Every row comes from one small tree of marks. The marks that hang from a mark follow it in brackets, in the order of their numbers. Every link used is in the known rows. Which tree was each row made from?
Known rows:
J_674[J_152]: [-1.333 -2.053  0.924  1.035 -1.126 -0.641  0.412  1.069 -0.057 -1.030
  0.911  0.147  0.247  1.243 -0.025  0.157 -0.601 -0.652  0.887 -1.280
 -0.334  0.454 -0.357 -0.377 -1.367  0.279  0.166 -0.214 -0.477 -1.753
 -0.700  1.352 -1.333]
J_674[J_152 J_244]: [-0.977 -3.170  0.681  1.776 -1.241  0.920  0.464  1.959 -1.735 -1.269
  0.169 -0.252 -0.111 -0.062  0.514  1.273 -0.638 -2.088  2.234 -1.159
 -2.097  0.185 -1.918  0.084 -2.413 -0.714 -0.719  0.970 -0.670 -2.573
 -1.508  2.820 -1.621]
J_244[J_565 J_674[J_152 J_395[J_564[J_569] J_703]]]: [ 0.453 -1.462 -0.100  2.453 -3.219 -0.517  1.645  2.319  2.782 -3.616
  3.571  0.106 -2.385  1.559  0.269 -0.071  1.081  0.412 -1.627 -3.661
  0.459  0.018  2.327  0.856  0.388 -0.505 -2.643  2.354 -3.310  1.448
 -1.677  3.526 -2.212]
J_564[J_395[J_674[J_152[J_565] J_244] J_703] J_569]: [-1.204 -3.265 -0.311  1.533  0.025  2.540  2.239  5.027 -3.724 -0.985
 -0.541 -3.950 -2.101  3.064 -1.290  1.779 -3.402 -2.011  0.778 -1.727
 -1.119  0.195 -2.553  1.518  2.432  0.374 -3.970  0.090 -2.732 -3.252
 -2.756  2.758  1.821]
J_565[J_152[J_674[J_395[J_703]]] J_244]: [-3.562  0.782  3.150  2.385  0.546  3.345  2.816 -0.258 -1.484 -1.303
 -1.914 -1.182 -0.287 -0.491 -1.739 -0.295 -2.371  0.267 -0.877 -1.248
 -3.358 -0.831 -0.101 -1.116 -0.659 -3.948 -1.692  1.996  2.961 -0.100
  1.817  1.506  0.220]
J_564[J_395 J_569]: [-1.550  0.280 -1.546  0.744  0.848  1.155  2.035  1.388 -2.097  1.858
 -2.092 -2.020 -1.768  0.067 -1.115  1.245 -2.970 -1.077  1.434  0.951
  1.301  1.264 -1.713  1.197  4.190  1.824 -3.077 -1.982 -0.977 -0.028
 -1.452  0.693  2.452]
J_564[J_395[J_674[J_152 J_244] J_703] J_569]: [-0.574 -2.133  0.470  1.255  1.129  2.144  2.205  4.971 -3.471 -0.391
 -0.661 -3.671 -2.362  2.736 -1.325  1.252 -3.839 -1.540  1.158 -0.502
 -0.722 -0.174 -2.817  1.684  2.637  1.019 -3.660 -0.876 -2.447 -3.600
 -2.872  2.803  1.956]
J_703[J_395[J_564[J_569] J_674[J_152[J_565] J_244]]]: [-2.086 -3.480  0.084  0.603  1.185 -0.237  0.357  4.964 -4.121 -2.458
  0.870 -0.229 -0.774  2.340  0.304 -0.174 -0.409 -2.103 -0.811 -1.827
 -1.017  0.747 -0.826  2.814 -0.819 -0.100 -1.225  0.180 -2.654 -1.989
 -1.429  0.988 -1.098]
J_152[J_674[J_244 J_395[J_564]]]: [ 0.042  0.100 -0.554  0.787  0.894  1.692  2.342  1.950  0.332 -3.605
  0.019 -0.509 -1.861  0.010 -0.471  1.507 -0.272 -0.928  0.161 -1.396
 -2.502  1.468 -0.729  1.855 -1.584 -0.057 -1.773  2.614  1.097  1.063
 -0.440  3.478 -1.580]
J_569[J_564 J_703]: [-0.447 -0.265  1.874 -1.229  0.212 -1.190 -0.908 -0.469  2.216 -1.776
  2.600  0.191 -2.330 -1.288 -0.614 -1.078  0.082 -0.649  1.180  1.279
  0.897 -1.775  3.039 -0.139  1.557  0.111 -0.025 -1.068  0.224 -1.751
 -2.044 -1.435 -1.021]
J_703[J_395[J_565[J_244[J_674]]]]: [-1.508 -0.053 -0.632 -0.071  1.498  0.988  2.788  1.875 -2.000 -1.289
  0.282  2.046  1.612 -0.620  0.376  0.015 -0.766 -0.422 -1.793 -0.960
  0.209 -0.504 -0.213 -0.338  0.984 -2.513  0.343  0.043  1.863 -0.259
  0.367 -0.814  0.375]
J_565[J_152 J_244[J_674[J_395[J_564 J_703]]]]: [-1.456  1.556  3.910  1.830  0.134  3.441  0.752  1.269 -0.695 -0.559
 -0.236 -1.707 -1.379  0.450 -0.948 -0.500 -1.408 -0.163 -2.402 -1.774
 -2.688 -1.312  1.881 -0.843 -0.422 -3.832 -3.455  1.484  1.293  0.925
  1.899  2.162 -0.025]
J_395[J_564[J_569] J_565[J_152] J_674[J_244] J_703]: [ 2.380 -0.399  3.538 -0.527  4.701  2.584 -0.024  7.379 -3.418 -2.734
  0.992 -3.763 -4.812  3.452 -2.092 -0.869 -1.238  0.342 -2.014 -1.469
 -1.891 -2.779  1.915  3.864 -0.253 -1.172 -5.267 -0.760 -0.223 -0.847
 -2.292  2.294  1.790]
J_244[J_565[J_152] J_674[J_395[J_564]]]: [-0.453  0.860  0.678  2.641 -1.555 -0.131  0.889  0.654  2.161 -1.968
  1.494 -0.141 -2.186 -1.179 -0.327 -1.331  1.175 -1.201 -2.133 -2.745
  0.039 -0.925  2.149  0.524 -0.065 -1.885 -3.249  3.114 -1.508  3.740
  1.348  1.610 -2.551]
J_564[J_395[J_565[J_152[J_674] J_244]]]: [-2.606 -0.142  1.149  0.692  2.434  2.811  3.737  1.526 -2.534 -0.370
 -1.794 -2.129  0.115  0.121 -1.980  0.868 -3.102 -0.986 -0.046 -0.501
 -0.944 -0.646 -0.978 -1.031  2.126 -2.477 -3.340  0.401  3.043  0.773
  0.736  0.481  2.097]
J_152[J_565[J_244[J_674[J_395[J_564 J_703]]]]]: [-1.207 -1.803  0.305  0.802 -2.723  2.749  0.928  0.935  0.134 -1.649
  1.625 -0.831 -0.267  2.270  0.068  1.157  0.678  0.843 -2.840 -3.836
 -2.644  0.305  2.167 -1.057 -0.441 -3.430 -2.250  3.200 -0.201  0.964
  0.808  2.035  0.209]
J_564[J_569[J_703[J_395[J_674]]]]: [-1.069  0.299 -0.356 -0.634  1.625 -0.836  1.765  2.276 -1.344 -0.229
  0.032 -0.796 -1.337  0.320 -0.635 -1.419 -1.430 -0.500  0.668  1.456
  1.311 -0.149  0.887  1.622  2.125  2.019 -0.360 -2.540 -1.827 -2.277
 -0.845 -1.008  0.656]
J_674[J_244 J_395]: [ 0.456 -0.040 -0.125  2.276 -0.480  1.682  1.513  2.518 -1.531 -1.917
 -0.535 -0.481 -2.204 -1.853  0.358  1.855  0.370 -2.033  1.324 -0.380
 -2.672  0.830 -2.457  1.201 -0.393 -0.349 -2.006  2.484  0.428 -0.043
 -0.639  3.612 -1.375]
J_674[J_152[J_565] J_244]: [-1.957 -4.866 -0.546  2.383 -3.133  1.317  0.392  2.041 -1.871 -1.501
  0.489 -0.544  0.216  0.804  0.437  1.833 -0.202 -2.157  1.256 -2.955
 -2.630  0.722 -1.488 -0.037 -2.645 -1.928 -1.297  2.498 -0.853 -2.121
 -1.622  2.812 -1.750]
J_244[J_565 J_674[J_152]]: [-0.656 -1.961 -1.026  1.618 -2.845 -1.606  1.719 -0.793  3.286 -0.955
  2.502  1.289  0.853  0.558  0.858 -0.582  0.785 -0.539 -0.493 -3.132
  1.038 -1.086  1.348 -1.255 -0.937 -0.872 -0.120  2.080 -2.904  0.456
 -0.766  0.904 -2.519]
J_703[J_395[J_564 J_565[J_152] J_674[J_244]]]: [-0.604 -0.861  2.035 -0.282  4.416  0.369  0.371  5.572 -4.616 -3.044
  0.540 -0.472 -0.987  0.554 -0.560 -1.220 -0.331 -2.102 -1.644 -0.631
 -0.998 -1.349 -0.552  3.039 -0.572 -1.806 -1.971  0.459  0.627 -0.428
  0.067 -0.070 -0.653]
J_564[J_395[J_674 J_703] J_569]: [-0.056 -0.207 -0.056 -0.104  1.994  1.567  2.012  3.651 -2.486  0.253
 -0.762 -3.700 -2.282  2.531 -1.326  0.570 -3.051 -0.315 -0.157  0.392
  0.477 -0.445 -1.524  1.664  4.162  1.517 -3.068 -1.607 -2.311 -1.784
 -1.850  1.131  2.969]
J_674[J_152 J_244 J_395[J_564[J_569] J_565 J_703]]: [ 0.779 -2.308  1.899  2.543 -0.219  2.783  1.487  7.198 -2.397 -4.833
  2.164 -1.602 -4.508  1.598 -1.351  2.013 -0.101 -0.227  0.199 -2.613
 -2.640  0.598 -0.108  3.478 -0.419 -0.281 -4.325  0.569  0.091 -0.877
 -3.586  6.231 -0.503]

Which tree is each row?
[-0.283 -1.665  1.220  2.273  0.071 -0.021  2.551  4.335 -0.434 -3.504
  1.688  0.190 -1.889  0.540 -1.029  1.153  0.572 -1.290  0.568 -2.395
 -0.870  0.778 -0.538  0.112 -0.257  0.381 -1.219  0.450  1.924  0.011
 -1.371  3.776 -1.895] | J_674[J_152 J_395[J_565]]
[-0.400 -3.749  2.929 -0.160  0.723  1.027 -0.328  4.506 -1.696 -2.461
  2.639 -3.358 -2.118  6.744 -0.734 -1.064 -0.444  1.939 -2.274 -3.168
 -2.223 -0.510  2.673  1.291 -1.068 -0.882 -2.839 -0.670 -3.213 -2.735
 -2.126  2.131  0.921] | J_395[J_564[J_569] J_674[J_152[J_565[J_244]]] J_703]
[-1.581 -2.704 -2.820  1.186 -2.149  2.059  2.528 -0.315 -0.077 -2.106
 -0.946 -0.115  0.937  0.215 -0.087  1.734 -0.894 -1.237 -0.102 -3.294
 -2.290  0.931 -0.801  0.460 -1.745 -2.070 -0.634  3.753  0.737  0.304
 -0.361  1.326 -0.967] | J_152[J_565 J_674[J_244]]
[-0.135  0.733  0.033  0.657  0.049  1.573  2.108  1.961  1.348 -3.857
  0.582 -0.876 -2.557  1.539 -1.460  1.021 -0.873  1.215 -1.441 -1.675
 -0.804  1.366  1.109  2.324  0.750  0.703 -1.651  0.834  0.702  1.319
 -0.796  2.851  0.037] | J_152[J_674[J_395[J_564[J_569] J_703]]]
[-1.453 -0.806  1.848 -1.133  0.497 -0.172  0.112  0.056  1.013 -1.322
  1.894 -1.107 -2.584 -1.427 -0.999 -0.109 -1.325 -1.613  1.468  1.835
  1.181 -1.696  1.529 -0.072  3.679  0.091 -1.475 -0.770  0.039 -1.558
 -1.898 -0.822  0.418] | J_569[J_564[J_395] J_703]
[ 2.257 -0.185  2.618 -1.579  2.720  0.503 -1.210  4.355 -0.739 -2.113
  2.051 -3.105 -3.301  5.000 -0.867 -1.140 -0.407  2.198 -2.491 -0.655
 -0.370 -1.104  2.356  2.592  0.560  0.971 -2.411 -1.606 -2.825 -1.137
 -1.511  1.149  1.308] | J_395[J_564[J_569] J_674 J_703]
[ 0.948  0.729  1.409  1.083 -0.235  1.536  0.289  3.582 -0.353 -2.923
  1.303 -1.609 -4.091  1.650 -1.141  0.782  0.502  1.282 -1.563 -0.896
 -0.599  0.968  1.384  2.953  1.487  0.791 -3.066  0.083 -0.518  1.242
 -1.228  3.330  0.679] | J_674[J_395[J_564[J_569] J_703]]
[ 1.216  0.370 -1.193  2.251 -3.283  0.127  2.427  0.033  3.206 -2.532
  2.260  0.542 -1.092 -0.515  0.626 -0.037  1.589  0.358 -1.972 -2.787
  0.583 -1.301  1.233 -0.098  0.946 -1.424 -1.326  3.813 -1.942  1.838
 -0.064  1.798 -1.691] | J_244[J_565 J_674[J_395[J_703]]]
[-0.089 -1.774  2.296 -1.592  2.898 -0.519  1.351  4.736 -2.002 -3.913
  3.066 -1.069 -1.161  1.748 -0.082 -1.152  0.365 -0.987  0.072  0.564
 -0.542 -1.663  1.351  1.526 -0.133 -0.351 -0.647 -0.063 -0.867 -2.640
 -0.670  0.336 -0.759] | J_569[J_703[J_395[J_564 J_565 J_674[J_152 J_244]]]]
[-2.947 -0.070  1.546  0.638  2.797  1.215  0.940  3.290 -4.240 -0.940
 -0.420  0.295 -1.023  0.144 -0.923 -1.364 -1.406  0.029 -1.761 -0.136
 -0.157  0.004  0.942  2.338  1.051 -2.267 -1.907 -1.717  1.573  0.580
  0.208 -0.686  1.573] | J_703[J_395[J_564[J_569] J_565[J_152 J_244]]]
[-0.292 -2.307  3.997  1.716  0.093  1.964  1.382  4.575 -0.944 -4.718
  3.314 -1.318 -2.554  3.156 -1.091  0.655  0.674  1.726 -1.517 -2.829
 -2.718  0.028  1.680  0.636 -0.522 -2.103 -2.721  0.974  1.159 -0.432
 -1.276  4.657 -0.097] | J_674[J_152 J_395[J_564 J_565[J_244] J_703]]
[ 1.514  0.093  2.231 -2.285  4.058 -1.110 -0.672  3.364  0.025 -1.001
  1.822 -3.269 -3.177  4.171 -0.571 -1.976 -0.006  0.689 -0.477  0.635
 -0.252 -0.474  3.486  1.754  0.083  2.361 -2.459 -2.612 -2.971 -0.958
 -1.019  0.227  0.350] | J_395[J_564[J_569[J_703]] J_674]
[-0.620 -2.975  1.449 -0.035  3.046  0.102  0.561  3.568 -1.384 -1.954
  1.011 -0.808 -2.485  0.274 -0.468  0.922 -1.703 -3.155  1.225 -0.817
 -0.291 -1.440 -1.242  0.385  1.510 -0.260 -2.486 -0.558  0.751 -1.901
 -3.581  1.143 -0.898] | J_569[J_564[J_395[J_565 J_674[J_152 J_244]]]]
[-0.869 -1.745  2.349  1.634 -0.622 -0.077  0.133  3.554 -0.238 -3.464
  2.116 -0.348 -2.371  1.721 -0.643  0.691  0.716 -0.790  0.009 -1.931
 -1.170  1.551  0.374  1.031 -1.163  0.758 -1.877  0.823 -0.355  0.451
 -0.559  4.104 -2.314] | J_674[J_152 J_395[J_564]]
[ 1.423  0.149  0.227 -1.077  2.786  0.168  0.114  3.715 -0.417 -0.929
  1.399 -0.998 -3.155  2.061 -1.160 -0.167  0.185  1.396 -1.027 -0.734
  0.886  0.671  2.785  2.613  0.742  0.940 -3.213 -2.644  0.486  1.817
 -2.363  0.936  1.465] | J_395[J_564[J_569] J_565]
[-1.960 -3.078  0.352  0.341  0.921  0.519  1.601  2.875 -1.934 -0.896
  0.184 -2.805 -0.009  2.930 -0.726  0.752 -1.849 -2.257  0.166 -1.574
 -0.709  0.254 -1.879 -0.884  1.301  0.049 -1.916  1.021 -1.500 -1.426
 -0.216  1.188 -0.046] | J_564[J_395[J_674[J_152[J_565]]]]
[-2.361 -1.999 -0.376  0.438 -0.090 -1.003  2.041  2.804 -2.042 -1.047
  0.703 -1.013 -0.886  1.668 -0.849 -0.879 -0.907 -1.122  0.581 -0.536
  0.683  0.384  0.798  1.045  1.455  1.392 -0.425 -1.827 -1.954 -2.797
 -1.408 -0.302 -0.185] | J_564[J_569[J_703[J_395[J_674[J_152[J_565]]]]]]
[-0.818 -1.232  2.923 -1.779  4.131  0.171  1.281  2.023  0.042 -1.588
  2.195 -2.124 -2.561  0.585 -0.840 -0.834 -1.011 -1.242  0.791  1.236
  0.025 -2.822  2.078 -1.162  3.115 -0.778 -2.199 -1.224  0.716 -2.420
 -2.185 -0.662  0.702] | J_569[J_564[J_395[J_565[J_244] J_674]] J_703]
[-1.609 -0.427  1.510  0.870 -0.020  1.669  1.592  1.724  0.203 -0.095
  0.981 -0.572 -0.902  1.911  0.137  0.481 -0.703  0.111 -0.667 -1.798
 -2.124  0.966  1.410 -1.238 -0.709 -0.793 -2.351 -0.518 -0.288 -0.254
 -0.741  2.989 -0.507] | J_565[J_244[J_674[J_152 J_395[J_564[J_569]]]]]
[ 0.070 -1.072  0.888  1.203  1.928 -0.561  0.564  1.469 -1.836 -0.538
 -0.253 -1.452 -0.855  0.381  0.612 -1.547  0.327 -1.708  0.645 -0.390
 -1.898 -2.268 -1.192  0.490 -2.107 -1.166 -1.598  2.296 -2.216 -1.125
  0.189  0.237 -1.366] | J_395[J_674[J_244[J_565[J_152]]]]
[-2.449  1.552  2.709  2.201  0.263  2.989  1.650  0.585 -1.038  0.693
 -1.386 -0.847 -0.689 -1.108 -0.670 -0.573 -1.539 -1.605 -1.159 -1.668
 -2.566 -0.683  0.419 -2.264 -0.322 -3.219 -2.670  1.333  1.876  0.514
  2.110  1.676 -0.776] | J_565[J_152 J_244[J_674[J_395]]]
[-1.663  0.444 -0.811  0.120  0.438 -0.448  1.687  1.489 -1.401 -0.106
 -0.199 -0.365 -1.132 -0.695 -0.812 -0.724 -1.383 -0.330  0.916  1.772
  1.458  0.348  0.870  1.673  2.579  1.627 -0.357 -2.293 -1.199 -1.672
 -1.275 -0.932  0.746] | J_564[J_569[J_703[J_395]]]
[-3.371 -2.266 -1.571  0.654 -1.562  1.801  2.902 -1.674  0.132 -0.942
 -0.876 -0.197  2.136  1.624  0.041  0.877 -0.839  0.648 -1.256 -3.064
 -2.324  0.984  0.623 -1.765 -1.693 -2.875  0.181  2.805  1.526  0.242
  0.842 -0.151  0.023] | J_152[J_565[J_244] J_674]
[-0.815 -0.491  0.377 -1.159  3.197 -1.087  0.041  3.556 -3.051 -1.598
  0.543 -0.148 -0.934  2.024  0.006 -1.472 -0.318 -0.669 -1.673  0.295
  0.802  0.524  0.074  2.709  1.034  1.060 -0.602 -1.427 -2.202 -0.878
 -0.715 -0.810 -0.109] | J_703[J_395[J_564[J_569] J_674]]
[ 2.159  0.673  1.460  0.644  0.972  1.654  1.038  5.011 -0.600 -3.796
  1.988 -1.325 -4.598  1.513 -1.652  0.798  0.555  1.677 -2.037 -1.606
 -0.373  0.457  1.861  2.913  1.991  0.369 -3.488 -0.394  0.929  1.848
 -2.103  3.238  0.967] | J_674[J_395[J_564[J_569] J_565 J_703]]
[-0.912  0.268  0.416  0.215  2.761  0.308  2.210  4.060 -3.530 -0.538
 -0.784 -1.673 -2.381 -0.791 -1.268 -1.189 -2.004 -1.733  1.112  1.090
  0.100 -1.126  0.334  2.262  1.768  0.630 -1.953 -2.174 -0.174 -1.721
 -1.155 -0.381  0.613] | J_564[J_569[J_703[J_395[J_565[J_152] J_674[J_244]]]]]
[-1.749 -0.646  3.095 -0.612  5.009  0.504  0.868  4.299 -4.467 -2.437
  0.616 -0.585 -0.282  1.369 -0.431 -2.014 -0.485 -0.708 -2.595 -0.423
 -0.980 -1.597  0.743  1.250 -0.322 -2.793 -1.305 -0.287  0.987 -0.604
  1.036 -0.947  0.564] | J_703[J_395[J_564 J_565[J_152 J_244] J_674]]
[-1.170 -2.009 -0.458  0.893  2.295  1.098  2.296  4.239 -3.680  1.082
 -1.573 -3.345 -2.027  2.019 -0.901  1.131 -3.420 -2.781  2.326  0.009
 -0.710  0.765 -3.198  1.263  2.046  2.169 -3.703 -1.493 -2.212 -2.555
 -2.395  2.443  0.835] | J_564[J_395[J_674[J_152 J_244]] J_569]
[-1.382  0.280  3.412 -0.476  3.581  2.058  1.431  1.744 -1.183 -1.907
  0.307 -1.314 -0.990  1.520 -1.601 -1.057 -0.868  1.374 -1.884 -1.341
 -1.700 -1.016  3.036  0.277 -1.611 -3.283 -3.152 -0.096  3.058  1.668
  0.483  0.596  0.677] | J_395[J_564 J_565[J_152[J_674] J_244]]
[-0.590 -0.902 -0.574  0.353  2.123  0.506  2.860  2.250 -2.056  0.607
 -0.709 -3.964 -2.692  1.040 -0.605 -0.323 -2.023 -1.774  2.412  1.780
 -0.109 -1.020 -0.881  1.070  3.025  1.727 -3.903 -0.520 -3.723 -1.954
 -1.524  0.545  1.307] | J_564[J_395[J_674[J_244[J_565]]] J_569[J_703]]
[-0.226  0.368 -0.308  1.088 -0.676  1.268  3.096  0.929  1.320 -3.825
  0.334 -0.124 -0.806  0.328 -1.230  1.226 -0.969  0.572 -0.879 -1.623
 -0.927  0.849 -0.453  0.755  0.583 -0.251 -0.187  2.332  1.773  0.531
  0.103  2.316 -0.633] | J_152[J_674[J_395[J_703]]]
[-0.542 -1.374  1.515  1.367  0.785  2.151  1.507  2.488 -2.677 -1.468
 -0.264 -3.333 -1.489  0.888 -0.717  0.284 -2.108 -1.524 -0.173 -0.144
 -1.462 -2.685 -2.311  0.815  1.811 -1.968 -3.307  2.980 -2.075 -1.436
  0.176  0.741  1.327] | J_564[J_395[J_674[J_244[J_565[J_152]]] J_703]]
[-0.953  0.087  1.596 -0.463  4.901 -0.170  0.956  5.728 -4.361 -2.173
  0.305 -0.562 -1.853  1.179 -1.161 -1.714 -1.139 -1.411 -2.081 -0.796
  0.827 -0.587  0.742  3.163  0.947 -0.194 -2.015 -1.817  0.422  0.225
 -0.346 -0.840  0.242] | J_703[J_395[J_564[J_569] J_565[J_152] J_674]]
[ 0.520  0.190 -0.003 -1.453  4.256  0.535  3.585  4.269 -2.086 -0.088
 -0.108 -4.142 -2.937  2.330 -1.831 -0.307 -2.420 -0.939  1.288  1.032
  1.260 -0.923  0.355  0.878  4.407  2.406 -3.688 -2.859 -0.722 -1.386
 -1.980  0.412  2.591] | J_564[J_395[J_565 J_674] J_569[J_703]]
[ 0.333 -3.376  2.550 -0.283  0.408  0.428 -0.870  5.305 -1.143 -3.145
  3.013 -3.301 -2.649  6.288 -0.970 -0.753 -0.292  1.180 -2.310 -3.164
 -1.103 -0.117  2.517  2.045 -0.309  0.282 -2.640 -0.464 -3.462 -2.032
 -2.187  2.218  0.341] | J_395[J_564[J_569] J_674[J_152[J_565]] J_703]
[-1.380  0.006 -0.133  0.984  2.000  2.749  3.249  2.570 -2.492 -1.124
 -1.611 -2.032 -1.041 -1.082 -1.838  1.673 -3.236 -2.325  0.609 -0.506
 -0.484 -0.395 -2.292  0.618  1.937 -1.591 -3.714  0.938  2.539  0.877
 -0.129  1.337  1.528] | J_564[J_395[J_565[J_152[J_674[J_244]]]]]
